Each row was made from one walk, in order. Every step used is in the known rows, and no mark comes twice. Write each row's walk.
Known rows
lika -> punavi -> desebi -> magepof:  .04  .28 -.03  .15 -.04 -.01 -.33  .06 -.14 -.07  .17 -.06 -.05  .18  .08  .07  .05  .29 -.11 -.18  .09
mavu -> desebi -> magepof: -.17  .24  .11  .30 -.04  .02 -.49  .01 -.24 -.14  .10 -.31  .03  .02  .05 -.01 -.09  .30 -.12 -.04 -.16
mavu -> desebi -> punavi: -.10  .20  .13  .21  .00  .01 -.29  .06 -.27 -.15  .13 -.33  .02 -.15  .00  .13  .06  .23  .05 -.12  .05
mavu -> desebi -> magepof -> lika -> punavi:  .02  .24 -.09  .18  .04  .08 -.29  .02 -.21 -.07  .09 -.07 -.03 -.23  .10 -.01 -.15  .11 -.15 -.11  .03
desebi -> punavi -> magepof -> lika: -.01 -.01  .01  .07 -.02 -.19 -.35  .13 -.08  .01  .16 -.24  .09 -.10  .24 -.07  .02 -.10  .18 -.24  .23
mavu -> desebi -> punavi -> kifu -> lika -> magepof: -.05  .38  .00  .39  .10  .03 -.21  .10 -.13 -.04  .20 -.12  .06 -.13 -.16  .19  .20  .10 -.08 -.25  .22
mavu -> desebi -> magepof -> punavi -> sidi: -.13  .17  .31  .19 -.15  .00 -.64  .01 -.06 -.36  .04 -.33 -.05  .11 -.12  .24  .01  .28 -.26  .00  .07
magepof -> punavi -> kifu:  .11  .08  .16  .13 -.04 -.01 -.41 -.07 -.18 -.26  .08 -.28  .00 -.11  .09  .11 -.03  .26 -.11 -.15  .04
magepof -> lika -> punavi -> kifu:  .23  .17 -.02  .06  .06 -.01 -.10 -.07 -.20 -.02  .19 -.08 -.02 -.32  .32 -.03 -.10  .02 -.08 -.21  .13
mavu -> desebi -> punavi -> magepof: -.08  .19  .11  .22 -.03 -.03 -.30  .08 -.21 -.08  .11 -.31  .07 -.10 -.04  .06  .05  .04  .14 -.18  .16
punavi -> kifu -> lika: -.02  .13  .06  .30  .12 -.03 -.32  .14 -.15 -.02  .22 -.36 -.07 -.02  .18  .00 -.01  .22 -.08 -.26  .00
magepof -> lika -> punavi:  .13  .06 -.03  .01  .03  .01 -.18  .05 -.15  .01  .15 -.08 -.07 -.30  .38 -.10 -.09  .09 -.01 -.17  .11
desebi -> magepof -> lika: -.09  .04 -.02  .15 -.02 -.14 -.53  .05 -.10 -.06  .15 -.24  .06  .01  .32 -.14 -.12  .16 -.07 -.11 -.07
lika -> magepof -> desebi:  .15  .11  .07  .14 -.14 -.03 -.35 -.09 -.17 -.03  .09 -.05  .11 -.01  .25 -.01  .11  .14 -.18 -.12  .03
lika -> punavi -> magepof -> desebi:  .34  .03  .01  .05 -.12  .02 -.23 -.01 -.22 -.01  .05 -.09  .06 -.06  .24  .01  .02  .00 -.05 -.28  .17
desebi -> magepof -> lika -> punavi:  .07  .10 -.14  .04 -.02 -.02 -.39  .03 -.14 -.03  .15 -.03 -.01 -.14  .29 -.10 -.08  .15 -.06 -.16  .06
kifu -> lika -> magepof -> desebi:  .09  .03  .01  .29 -.03  .01 -.36  .11 -.08  .05  .09 -.09 -.01  .06  .17  .03  .14  .15 -.21 -.23  .08
kifu -> lika -> punavi -> desebi:  .03  .17  .00  .25  .09  .05 -.16  .28 -.06  .07  .20 -.15 -.24  .11  .08  .11  .08  .25 -.10 -.30  .21
kifu -> lika: -.11  .00  .06  .24  .04  .00 -.39  .24 -.11  .01  .19 -.36 -.13  .02  .22 -.06  .02  .30  .00 -.22 -.03
mavu -> desebi: -.13  .18  .21  .27 -.01  .06 -.27  .02 -.28 -.10  .12 -.33 -.05 -.15  .14 -.01 -.09  .26 -.06 -.04 -.09

Write each row's walk
-.13  .13  .04  .25  .01 -.17 -.43  .13 -.05 -.03  .15 -.20 -.01  .23  .20  .01 -.11  .10 -.21 -.12  .01
punavi -> desebi -> magepof -> lika
 .17  .22 -.14  .08  .06 -.06 -.28 -.07 -.16 -.06  .19 -.04  .09 -.19  .22 -.04 -.09  .06 -.13 -.22  .07
desebi -> magepof -> lika -> punavi -> kifu
 .08  .16  .03  .12  .03 -.04 -.08  .12 -.08  .05  .15 -.07 -.14 -.08  .26  .02 -.07  .03 -.12 -.19  .19
magepof -> lika -> punavi -> desebi
-.04  .20  .04  .43  .11  .09 -.55  .11 -.11 -.25  .01 -.32 -.07  .04 -.27  .25 -.06  .27 -.29 -.19  .02
mavu -> desebi -> magepof -> punavi -> kifu -> lika
 .28 -.03 -.09  .16 -.01  .06 -.25  .20 -.11  .06  .06 -.14 -.07  .01  .13  .04  .04  .00 -.10 -.39  .23
kifu -> lika -> punavi -> magepof -> desebi
 .19  .07 -.01  .26  .03 -.10 -.31  .15 -.20 -.07  .15 -.34  .07  .05  .01  .26  .13  .10 -.12 -.39  .13
magepof -> desebi -> punavi -> kifu -> lika
 .22  .14  .08  .13 -.09 -.16 -.29 -.06 -.31 -.15  .14 -.30  .19 -.02  .09  .22  .12  .08 -.08 -.27  .07
magepof -> desebi -> punavi -> kifu
-.03  .06  .07  .06 -.07 -.14 -.39  .09 -.15 -.06  .17 -.28  .10  .00  .16 -.04  .13  .08  .22 -.22  .17
desebi -> punavi -> magepof
 .05  .08  .10  .11 -.12  .04 -.45 -.07 -.04 -.18  .08 -.04  .03 -.11  .13  .02  .15  .30 -.07 -.03  .14
lika -> magepof -> punavi
 .16  .10  .02  .11 -.18 -.11 -.35 -.04 -.17 -.06  .13 -.04  .19 -.01  .13  .13  .27  .13 -.05 -.19  .15
lika -> magepof -> desebi -> punavi
 .02  .06 -.03  .31  .04  .01 -.65  .12 -.04 -.24  .08 -.27 -.04  .11 -.08  .15  .02  .33 -.20 -.26  .05
desebi -> magepof -> punavi -> kifu -> lika
-.01  .28  .08  .08 -.05  .00 -.34  .02 -.10 -.12  .15 -.13 -.07 -.10  .11  .10 -.07  .02 -.22 -.06  .15
mavu -> desebi -> magepof -> lika -> punavi -> sidi
-.09  .14  .12  .26 -.06  .08 -.60 -.01 -.15 -.31 -.02 -.27  .00 -.02 -.12  .14 -.06  .36 -.16 -.02 -.04
mavu -> desebi -> magepof -> punavi
-.01  .20  .17  .25 -.09  .00 -.34  .00  .02 -.15  .08  .00 -.03  .10  .01  .16  .15  .24 -.22 -.08  .23
lika -> magepof -> punavi -> desebi
-.07  .27  .06  .38  .14  .02 -.25  .17 -.23 -.09  .18 -.36 -.03 -.10 -.15  .26  .06  .15 -.04 -.27  .10
mavu -> desebi -> punavi -> kifu -> lika
-.08  .11  .01  .27  .03  .01 -.35  .15 -.04  .06  .20 -.10 -.07 -.01  .21 -.08  .12  .26 -.04 -.18  .08
kifu -> lika -> magepof
 .25  .28  .02  .15 -.12 -.14 -.27 -.13 -.23 -.10  .17 -.05  .27 -.04  .08  .19  .24  .03 -.12 -.25  .16
lika -> magepof -> desebi -> punavi -> kifu
 .22  .27  .05  .05  .00  .04 -.16 -.09 -.27 -.08  .23 -.11  .00 -.25  .23  .00  .00  .21 -.01 -.22  .08
lika -> punavi -> kifu
-.03  .34  .15  .25  .03 -.03 -.22 -.04 -.30 -.16  .16 -.34  .10 -.19 -.05  .19  .05  .14 -.02 -.15  .06
mavu -> desebi -> punavi -> kifu
 .15  .10  .01  .01 -.05  .03 -.23  .01 -.16  .00  .17 -.09 -.01 -.14  .26 -.12  .03  .09  .10 -.22  .17
lika -> punavi -> magepof
-.17  .18  .06  .28  .05 -.04 -.43  .04 -.16 -.09  .07 -.29  .03 -.08  .14 -.04 -.18  .11 -.17 -.05 -.10
mavu -> desebi -> magepof -> lika
 .05  .21  .09  .11 -.03 -.15 -.30 -.04 -.25 -.12  .25 -.30  .12 -.10  .14  .08  .11  .17  .09 -.23  .08
desebi -> punavi -> kifu
